Each row comes from the steps of one walk. Every step used is in the known rows, and no mark comes twice. Write the walk behind each row, first mark first.
Known rows:
n-j-r-p-c: [ 1.67 -2.40 -1.14  1.85  0.09  0.98 -1.91  5.31  1.37  0.74 -0.45 -3.47
  1.78  2.98 -1.57  1.53  3.86  3.44  1.35  3.15  1.12  0.74  0.93]
b-p-n-j: [-0.20  0.53  0.10  1.93 -2.00  1.01  3.50 -1.18  1.08  1.40  0.44 -5.54
 -2.34  1.27 -0.04 -1.34  0.17  3.50  1.14 -1.03  1.28 -0.06  0.66]
f-j-b-p: [-1.10 -0.50  0.60  0.57 -1.68  2.50  4.09  0.74 -0.71  0.40  0.64  3.29
  0.11  5.94  0.01 -3.66  3.32  0.66 -3.55  3.59 -0.09 -0.96  3.26]
p-n-j-r: [ 1.96 -0.41 -0.66 -0.39  0.60  0.56 -0.21 -2.94  0.92  2.19  0.92 -1.29
  2.27  3.01 -1.95  0.45  4.81  5.79 -2.62  0.43  4.62  2.29  3.43]
j-n: [-1.68 -0.02 -0.88 -1.08  0.14 -0.75  1.43 -4.09 -1.01 -0.93 -2.40  1.50
 -0.69  0.19  0.10  2.02  0.08 -0.66 -2.59  1.53  1.80 -1.39  2.45]
f-j-r-p-n: [ 2.27 -1.58 -1.34 -1.31 -0.69  2.93 -0.44  1.72  0.42  0.75  0.13 -0.04
  1.10  4.87 -2.42 -3.25  8.60  0.71 -0.09  4.81  4.23  0.73  1.03]
r-p-n-j-f: [ 2.32 -1.36 -1.31  0.89 -0.14  2.17 -2.89  0.98  0.65  0.53 -0.46 -1.85
 -1.53 -0.86 -2.04  2.04  3.54  0.46  0.51  2.07  3.21  0.81 -0.35]
r-j-n-p-c: [-2.74 -1.51 -1.02  0.99 -2.16 -0.87  1.81  0.85  0.17 -0.95 -0.57  0.27
 -3.42  1.04  3.08 -1.03  3.05  0.05 -0.55  2.09  1.13 -4.96  4.18]
c-j: [ 0.53 -0.88 -0.73  0.66  0.24  0.46 -1.65  1.28 -0.03  1.23 -0.41  0.07
 -1.08  2.56  1.20 -2.43 -0.70  1.76  1.55  1.63 -1.48  1.67  0.05]
b-p-r: [ 0.15 -0.49 -1.08  1.02 -3.47  0.60  4.36  0.44  0.91  1.31 -1.81 -5.32
 -4.84  3.31  0.26 -2.63  0.41 -0.70  1.83 -0.54 -1.65 -1.18  1.06]
n-p-c-j-f: [ 1.16 -1.02 -2.71  1.06  0.38  0.68 -1.53  3.71  1.33  4.06 -0.69 -2.73
 -4.12  2.55  1.48 -6.11  1.79  1.27  1.75  3.39  4.01 -2.76  8.65]
r-p: [ 0.45 -1.48 -0.85  0.46 -1.53  1.64 -1.67  3.45  0.53 -1.72 -0.96 -2.51
 -0.77 -2.75 -1.29  1.18  0.87 -2.65  2.73  1.82 -0.23  0.62 -4.47]
r-j-f: [-0.28 -2.52 -0.75  2.01 -0.16 -1.18 -0.78  2.95 -0.81 -0.09  0.23  5.02
 -5.68  2.85  2.03  0.44  3.57 -0.13 -5.49  1.41 -3.33 -3.59  0.75]
j-n-p: [-1.81  0.64 -2.65 -0.90 -1.16 -0.99  3.32 -2.63 -0.03  0.40 -3.36 -1.32
 -1.82 -2.22  0.92 -1.03 -0.61 -1.08 -1.69  1.59  4.63 -2.59  5.36]
r-p-b: [-0.32 -2.38 -0.51 -0.81 -1.85  1.80 -0.48  1.45 -0.30 -0.04 -0.07  0.84
  1.08 -0.14 -1.17  0.64  3.11 -3.00  2.00  2.33  1.74  3.63 -2.31]
n-p: [-0.11  0.74 -2.31  0.26 -1.70 -0.38  2.42  1.82  1.19  1.71 -1.24 -3.58
 -1.34 -2.86  0.93 -3.57 -1.04 -0.59  1.22  0.19  3.41 -1.57  3.55]
j-r: [ 0.88 -1.85 -1.58 -0.86  0.41 -0.68  0.39  0.65  0.39  0.51 -0.77  0.71
  0.29  3.13 -1.72 -1.33  4.23  2.50 -4.87  1.96  0.66  1.20  0.31]
j-r-p: [ 1.27 -3.00 -2.17 -0.43 -0.77  0.63 -0.94  3.36  0.81 -0.78 -1.48 -1.57
 -0.27  0.94 -2.71 -0.28  4.91  0.46 -2.29  3.21  0.55  1.61 -3.45]
b-p-n-j-c: [ 0.27 -0.75 -0.40  1.32 -1.16  1.33  3.90 -2.68  0.72  1.27  0.30 -5.36
 -4.56  3.04  0.03 -0.73  0.69  3.57  0.34 -0.22  0.66 -1.43  2.17]
c-p-n-j-f: [ 2.46 -0.46 -0.74 -0.83  0.48  2.76 -1.35 -0.52  0.60  4.06 -1.60 -2.88
 -0.52  4.62 -0.75 -0.28  0.51  3.01 -0.24  0.77  5.20 -0.95  8.45]
f-j-r: [ 1.44 -0.79 -1.01 -0.70  0.10  1.41  0.98  1.84 -0.15  1.30 -0.16  1.81
  1.33  6.37 -0.85 -3.45  6.47  1.32 -1.55  4.02  2.27 -0.37  3.37]
f-j-n-p-b: [-1.23  0.63 -1.73 -1.49 -1.39  1.17  4.13 -1.90 -1.06  2.22 -1.65  2.48
  0.86  3.72  1.30 -3.53  3.82 -1.83  0.57  3.94  6.58 -1.37  8.85]

Which walk is each row?
[ 1.35 -2.91 -1.31 -2.29  1.08  2.33  0.29 -1.67 -0.19  1.10 -1.87 -2.81
 -4.23  5.43  0.16  0.10 -0.44  0.05  0.25  1.75  0.34 -3.47  6.27]  j-c-p
[ 0.01 -0.69 -3.48 -0.64 -1.34 -0.17  1.41 -1.54  0.20  2.32 -4.00 -1.33
 -3.00  2.79  1.83 -3.37 -0.13  0.43  1.36  2.65  2.39 -0.47  6.49]  c-j-n-p-r
[ 0.67 -3.71 -1.87 -1.46 -1.07  0.68 -0.19  1.84  0.09  0.35 -0.83  1.59
  1.03  2.89 -2.69 -0.58  6.54  0.11 -3.11  3.71  2.16  4.20 -1.44]  j-r-p-b
[-0.47 -1.46 -0.11 -0.03  1.28  1.22 -2.84 -0.52  0.03  1.01 -0.17 -0.28
 -1.13  5.74  0.93 -2.00  2.38  2.10  2.83  3.62  1.68 -1.18  5.33]  p-c-j-n
[ 1.39 -0.19  0.07 -2.53 -0.69  3.10 -0.52 -2.19  0.82  2.51 -0.78 -3.94
  0.53  3.38 -1.01 -1.86  0.62  1.77  1.65  0.12  4.99 -0.09  5.35]  c-p-n
[-1.46 -1.05 -2.65 -0.91 -0.89 -0.34  1.80 -2.16 -0.61  2.53 -2.66  1.55
 -1.17  2.68  2.01 -3.39  0.08  0.45 -0.19  3.08  3.53  1.49  5.91]  c-j-n-p-b
[ 1.63  0.02  0.02 -1.12 -0.53  2.96 -0.33 -0.76  1.02  3.01 -0.96 -5.00
  1.90  3.61 -0.55 -0.49 -0.28  3.36  2.74 -0.23  5.17  0.11  6.37]  c-p-n-j
[ 1.29 -1.22 -0.73 -1.13  1.19  2.35  0.84 -1.07 -0.94  0.71  0.26  1.27
 -2.24  6.54  0.58 -1.75  3.82 -0.67  1.19  3.49  0.77 -3.46  5.56]  f-j-c
[-0.53  0.30  0.12  0.53 -2.12  1.14  3.60 -2.49  0.83  0.80  0.62 -4.46
 -3.65  0.99 -0.55 -2.96  1.17  2.01  0.04 -0.88  1.45 -0.34 -0.48]  b-p-n
[ 1.17 -2.06 -0.88 -1.09 -3.04  2.11  0.68  2.21  0.83  2.00 -2.49 -3.36
 -2.23  6.43  1.38 -1.37  1.22 -0.81  2.69  0.45 -0.37 -2.17  5.75]  c-p-r-j
[-1.48 -0.82  0.39  2.83 -1.23  0.43  3.84  1.34  0.08  0.50 -0.03  0.58
  0.76  2.50  0.29  1.40 -1.27  3.89 -3.98  0.96 -1.91  0.39  2.29]  n-j-b-p
[ 1.41 -2.01 -1.68  1.72 -0.46  0.31 -0.48  4.78  1.00  0.43 -1.48 -2.69
  1.61  1.14 -1.49  2.27  2.44  3.01 -0.29  2.46  0.54  1.71 -0.78]  n-j-r-p
[-0.92 -1.81 -0.10  0.34 -1.07  1.54  1.66 -1.94 -0.04  1.25  0.44  1.85
 -1.72  5.20 -0.10 -3.96  1.33  4.20 -4.75  2.39 -0.90  2.53  1.45]  c-j-b-p-n
[-3.38 -2.75  0.94  2.17 -3.14 -0.16  3.98  1.89 -0.41 -2.13  1.47  4.13
 -3.00  3.18  1.88 -0.81  2.40  1.73 -6.76  1.22 -5.16 -1.84 -1.59]  r-j-b-p
[-1.45 -2.10 -0.32  1.20 -1.13  1.06  1.81  0.73 -0.30  0.79 -0.24  2.26
 -2.12  4.91  0.76 -3.61 -0.43  3.09 -4.04  2.60 -3.16  1.88  0.67]  c-j-b-p
[-0.92 -0.20 -1.87 -0.92 -2.01 -0.23  3.58 -0.08  0.32  3.28 -0.41  0.06
  0.44 -0.44  0.95 -3.94  1.19 -1.07  0.59  0.59  5.36  1.60  5.87]  n-p-b
[ 0.49 -2.80 -0.50 -1.48 -2.94  2.28  1.21  1.21  0.41  1.62 -2.11 -0.33
 -1.12  7.49  0.78 -1.07  2.09  0.19 -1.15  1.27 -0.61 -1.49  6.60]  c-p-r-j-b
[-1.06 -0.37 -2.83 -0.12 -0.65 -0.40  1.15 -0.84 -0.09  1.53 -3.27 -0.89
 -2.32  1.03  1.94 -3.08 -1.09  0.91  0.32  2.85  2.25 -0.63  4.70]  c-j-n-p
[-0.48 -1.08 -0.09  2.21 -1.93  0.65  4.05  0.56  0.39  1.37 -0.81 -0.05
  0.27  4.33  0.15  1.20 -0.15  3.23 -3.20  0.82 -1.65  0.72  4.18]  n-j-b-p-r
[-2.35 -1.58  0.53  0.74 -1.78  0.66  4.31 -0.87 -0.32 -0.61  0.27  2.63
 -1.18  2.54 -0.68 -1.46  0.46  1.53 -7.24  1.33 -2.17  0.51  0.34]  j-b-p
[-1.09 -0.83  0.55  2.05 -1.63  1.33  1.86  2.34  1.07  0.79  0.78 -5.48
 -3.99  3.02  0.62 -3.30  0.73  0.98  2.98  0.64 -0.74 -2.72  0.97]  b-p-c
[-2.76 -2.58  1.06  1.29 -3.04  0.41  3.66 -0.89 -0.22 -1.62  2.21  3.58
 -2.70  3.54  0.98 -1.30  4.06  2.79 -7.26  1.16 -2.99 -0.91 -0.77]  r-j-b-p-n
[-0.31 -2.29 -0.59  2.03 -1.22  1.22  0.98  3.52  1.22  1.78  0.03 -4.92
 -4.52  6.38  0.45 -5.39  2.38  3.41  1.66  2.70 -1.31 -1.18  1.16]  b-p-c-j-r
[ 0.93 -1.90 -3.38 -0.32 -2.95 -0.28  3.36  0.60  1.25  1.80 -1.77 -3.32
 -5.57  2.37  2.20 -2.80  2.78 -1.17  1.07  1.02  0.94 -3.92  6.74]  n-p-r-j-c
[ 2.51 -2.11 -1.55 -0.19  0.31  1.93  0.69  0.00  0.46  2.78 -2.50 -4.16
 -2.01  6.43  0.69  2.46 -0.83  2.09  2.88  1.10  0.28 -2.25  8.74]  n-j-c-p-r
[ 1.50 -2.02 -0.98  0.44  0.98  1.72  0.40  0.74  0.17  1.94 -1.93 -3.67
 -1.37  4.80  0.89  2.52 -2.07  2.63  2.02  1.19  0.02 -2.70  7.26]  n-j-c-p
[-2.45 -0.22 -2.39 -1.79 -1.45 -0.92  4.31 -4.45 -0.72  1.64 -2.73  1.80
 -0.13 -0.29  0.96 -1.31  1.15 -1.46 -2.21  2.03  6.25 -0.05  7.15]  j-n-p-b
[-1.58  0.06 -2.00 -0.77 -0.46 -0.20  1.79 -2.14  0.43  0.85 -2.35 -1.98
 -1.41 -0.08  0.77 -1.69  1.25 -0.31  0.52  2.49  5.66 -3.60  7.51]  j-n-p-c
[ 1.14 -3.29 -1.36 -0.74 -1.55  0.23  0.96 -1.42  0.04 -0.05 -0.69  0.52
 -5.58  6.66  1.59  0.74  4.54 -0.72 -0.01  0.87 -3.04 -3.01  3.89]  p-r-j-c
